What can hang from each mark
j_136: j_828
j_828: j_842
j_734: j_770
j_349: j_822
j_842: j_932
j_932: j_136 j_349 j_842 j_920
j_770: j_734
j_929: j_734
j_920: j_734

Known rows, with every way that one mark hangs from another
j_349(j_822): [ 39.0 -12.0  -8.9  -5.2  31.2  15.2  14.3  -6.5  24.7  35.2  -9.5   9.6
  19.7  55.3 -41.9 -17.2 -39.9 -28.7  33.5]
j_842(j_932(j_136 j_349)): [  9.1 -13.1  -6.0   8.9  16.5  20.8 -17.7  45.8  50.1  17.6 -41.2  16.2
   6.7  41.9 -12.9  -2.0 -33.0   5.9   1.9]
j_842(j_932(j_349(j_822))): [ 12.1 -30.5 -29.2 -11.0  20.4  24.9  11.7  14.5  20.0   6.1 -26.9  16.8
   2.6  23.2 -26.9 -21.1 -51.3  -8.2  12.6]
j_828(j_842(j_932(j_349))): [ 19.1 -16.7 -30.6  11.3  32.8  14.9   1.2  19.4  24.1  29.3 -17.4  21.1
   8.6  41.3 -14.1 -18.4 -44.7  13.2  18.3]
j_842(j_932(j_136(j_828) j_920(j_734))): [ 34.1  -7.7   1.0  46.1  16.8  25.9 -12.6  47.0  49.6  29.1 -10.4  22.7
  10.2  57.4 -14.2  -3.4 -56.6   3.0  28.3]
j_842(j_932(j_136(j_828) j_349(j_822))): [  1.0  -9.4 -33.8   8.2   1.6  21.1   7.1  28.8  43.4   7.8 -28.0   6.9
 -18.3  44.8 -24.8 -26.8 -54.5   3.8   2.1]
j_828(j_842): [ 45.7   1.0 -11.4  17.0  44.2   6.3   3.5  -0.7  28.0  57.0   1.2  14.6
  26.7  73.8 -28.5 -14.1 -33.1  -6.1  40.7]
j_136(j_828(j_842(j_932(j_349 j_920)))): [ 14.5 -10.9 -37.4  22.3   6.6  15.7  15.4  40.5  41.1  38.1   7.5  22.3
 -17.2  45.4 -10.3 -28.3 -65.1  30.2  26.8]
j_842(j_932(j_136 j_349 j_920)): [ 11.6 -22.9   2.2   8.0   3.4  20.9 -12.8  64.2  61.6  23.3 -28.2  22.7
  -7.0  32.1  -6.7   5.2 -41.9  12.5  13.0]
j_842(j_932(j_136(j_828) j_349)): [  1.0   3.6 -21.7  21.9   3.3  20.5 -11.3  47.9  54.5  19.2 -28.7  10.7
  -5.6  54.6 -15.0 -20.0 -45.1  15.5   0.8]
j_929(j_734): [ 31.1  -2.0  13.5  10.0  27.1  -1.7 -10.0  16.7  42.0  57.1  -5.3  15.3
  27.6  56.9 -26.0   4.5 -37.5 -18.0  44.6]
j_932(j_136 j_920): [ 38.7  -6.2  21.2  14.4  14.9  12.5 -10.0  43.5  66.7  52.5 -10.4  15.4
  11.2  64.5 -21.3   8.2 -29.0  -6.3  33.5]
j_136(j_828(j_842(j_932))): [ 25.9   9.2 -36.2  32.7  35.3  16.7   2.6   8.2  26.5  43.0  -1.7  10.5
  10.3  68.5 -26.3 -21.9 -51.4  15.4  28.7]
j_770(j_734): [ 45.4   9.0   9.9  22.1  28.7  31.3   2.5  21.7  45.5  42.8 -24.9   8.1
  43.2  73.2 -35.4  -7.0 -30.8 -18.9  37.2]
j_932(j_136 j_349(j_822) j_842 j_920): [ 26.1 -30.7 -13.1  -5.3 -16.5   5.8  14.9  53.3  64.8  35.1  -4.7  30.0
  -7.4  39.6 -27.8 -14.2 -41.3   7.6  29.5]
j_136(j_828(j_842(j_932(j_349(j_822))))): [ 10.5 -13.7 -56.5   8.5  18.1  15.5  27.2   3.9  17.6  19.4  -4.7  10.9
 -15.8  45.3 -27.4 -41.7 -67.2  11.0  18.2]
j_734(j_770): [ 31.9   0.7   6.8  17.8  34.1  12.7   6.9  18.3  25.4  42.9   5.3   0.2
  34.0  69.1 -24.2 -18.3 -18.6 -31.0  21.1]
j_136(j_828): [ 33.1  17.9 -13.1  23.5  23.0  15.6   3.7  12.6  40.3  46.2   0.0   6.1
  18.7  77.9 -33.5 -26.1 -40.4  -5.0  32.9]
j_136(j_828(j_842)): [ 38.3  16.7 -28.8  30.4  31.5   6.9  10.9   0.5  33.7  58.4  12.0   7.5
  14.4  88.2 -30.7 -31.8 -45.2   4.5  39.9]

Rows
[ 25.1 -34.4   7.0  23.1  15.8  24.4 -13.9  61.7  48.2  15.8 -23.8  33.5
   7.3  31.9  -2.4   3.1 -48.6   0.6  17.9] -> j_842(j_932(j_136 j_349 j_920(j_734)))
[ 31.1 -21.5 -12.4   4.1  -6.9   9.6  10.7  57.4  59.0  46.5   6.7  35.7
  10.9  40.2 -23.8 -17.8 -40.1  18.6  38.7] -> j_932(j_349 j_842 j_920)
[ 34.2 -38.0 -16.1  24.4  31.3  19.6   4.9  34.2  22.5  28.4  -0.4  39.6
  10.2  33.0  -4.2 -13.5 -63.2   9.3  33.7] -> j_828(j_842(j_932(j_349 j_920(j_734))))
[  4.9  -7.0 -12.9  21.0  -9.1  21.2  -3.7  65.2  66.6  25.3 -16.0  16.6
 -19.0  45.8  -9.2 -13.1 -53.4  23.0  13.3] -> j_842(j_932(j_136(j_828) j_349 j_920))
[ 23.8 -28.8   0.9 -11.2  -3.3  12.5  15.2  39.0  58.1  29.9 -13.8  17.9
 -15.4  41.6 -21.1  -9.8 -46.3 -10.7  21.9] -> j_932(j_136 j_349(j_822) j_920)
[ 42.8 -48.2 -20.1   5.4   2.8  11.9  25.5  34.8  34.9  27.1  11.3  44.8
  13.0  30.3 -27.6 -27.2 -59.0  -5.5  45.9] -> j_932(j_349(j_822) j_842 j_920(j_734))
[ 46.1 -24.4   3.6  40.1  40.1  17.5 -14.0  33.7  37.4  41.1  -9.0  31.6
  16.3  54.0  -9.6   9.7 -49.0   0.9  34.2] -> j_828(j_842(j_932(j_136 j_920(j_734))))
[ 36.8 -32.6  -5.1  28.9   5.0   9.5  19.7  61.0  34.5  36.5  27.3  34.1
  27.0  45.0 -11.4 -31.0 -39.0  -8.9  32.4] -> j_932(j_349 j_842 j_920(j_734(j_770)))
[ 21.4   0.9 -17.7  24.4  -3.6   2.6  12.3  47.6  67.7  53.7   7.8  15.6
 -20.7  73.7 -11.1 -27.1 -50.3  21.5  26.6] -> j_932(j_136(j_828(j_842)) j_349 j_920)
[ 12.6 -26.3 -31.0   1.1  24.1  11.0   5.3  16.7  30.3  19.6 -27.8  14.9
 -10.1  40.2 -19.6 -14.8 -46.4   2.4   9.1] -> j_828(j_842(j_932(j_136 j_349(j_822))))
[ 32.2 -13.1  -1.0  23.3  27.6  14.5 -12.0  37.0  50.8  49.8 -11.8  19.2
   2.3  54.9 -13.4  11.9 -41.1  11.5  29.5] -> j_828(j_842(j_932(j_136 j_920)))
[ 19.7  -1.9 -18.8  23.0 -25.4   4.7   4.9  74.7  80.7  46.7   5.9  27.9
  -7.7  63.8 -19.7 -22.7 -42.4  29.1  27.9] -> j_932(j_136(j_828) j_349 j_842 j_920)
[ 27.5  -1.7 -27.1  33.3  21.4  17.7  10.3  25.8  36.4  49.3  12.2  16.9
  -2.4  60.2 -20.2 -15.7 -60.8  22.2  39.1] -> j_136(j_828(j_842(j_932(j_920))))
[ 27.0 -16.9  -3.0   9.6 -13.0   5.1  -2.0  70.6  77.0  45.4  -5.7  32.4
   5.0  49.8 -18.0  -6.4 -31.0  18.6  29.1] -> j_932(j_136 j_349 j_842 j_920)
[ 28.0 -24.0 -32.8  -9.0   3.9   7.7  21.6  21.8  34.3  28.5  -3.5  28.0
  12.3  39.9 -38.8 -32.4 -42.3  -1.7  29.1] -> j_932(j_349(j_822) j_842)
[ 16.0  -3.3 -38.5   9.1 -15.7   5.8  15.8  37.5  57.9  28.8  -5.6  16.4
  -7.9  62.7 -36.9 -38.4 -44.2  10.2  18.5] -> j_932(j_136(j_828) j_349(j_822) j_842)
[ 22.9 -20.5 -22.9  -4.2  -3.0   4.5   8.2  34.9  54.4  29.7 -16.5  23.5
   6.4  48.0 -34.2 -21.2 -32.4  -1.0  19.3] -> j_932(j_136 j_349(j_822) j_842)
[ 29.2 -38.0  -4.2  17.8  23.0  27.6  -1.7  45.9  30.4  15.7 -12.2  37.1
  13.9  23.2  -5.1  -7.9 -58.4   1.1  28.5] -> j_842(j_932(j_349 j_920(j_734)))
[ 18.6  -3.9 -38.8  10.6   6.2   3.1  23.1  10.8  43.9  35.5  -3.5   6.9
 -18.8  72.1 -26.8 -40.4 -51.6   1.9  17.1] -> j_932(j_136(j_828(j_842)) j_349(j_822))
[ 26.6 -12.8  12.5  17.4  19.3  22.1 -19.7  49.3  57.4  37.5 -22.9  18.9
   8.6  45.7 -16.6  17.6 -35.6   5.0  22.4] -> j_842(j_932(j_136 j_920))
[ 46.1 -17.6  29.6  38.0  27.6  13.6  -1.9  46.5  42.0  43.2   8.9  14.6
  26.3  69.0  -9.3  -3.5 -26.6 -33.2  25.3] -> j_932(j_136 j_920(j_734(j_770)))
[ 18.8  14.9 -11.8  32.0  19.2  22.9 -17.7  34.1  50.9  31.0 -26.2   5.7
   8.4  67.9 -23.7  -5.2 -39.1   6.1  13.8] -> j_842(j_932(j_136(j_828)))
[ 22.9  -7.4 -11.7  11.3   1.1   4.0 -11.0  53.1  66.4  39.3 -17.7  26.0
  17.9  57.9 -23.6 -12.5 -21.6  13.3  20.3] -> j_932(j_136 j_349 j_842)
[ 28.7 -51.8 -15.1   2.4  17.3  28.2  17.2  29.0  20.5   7.2 -11.0  34.1
   2.7  12.8 -16.2 -16.9 -69.4 -11.2  28.1] -> j_842(j_932(j_349(j_822) j_920(j_734)))
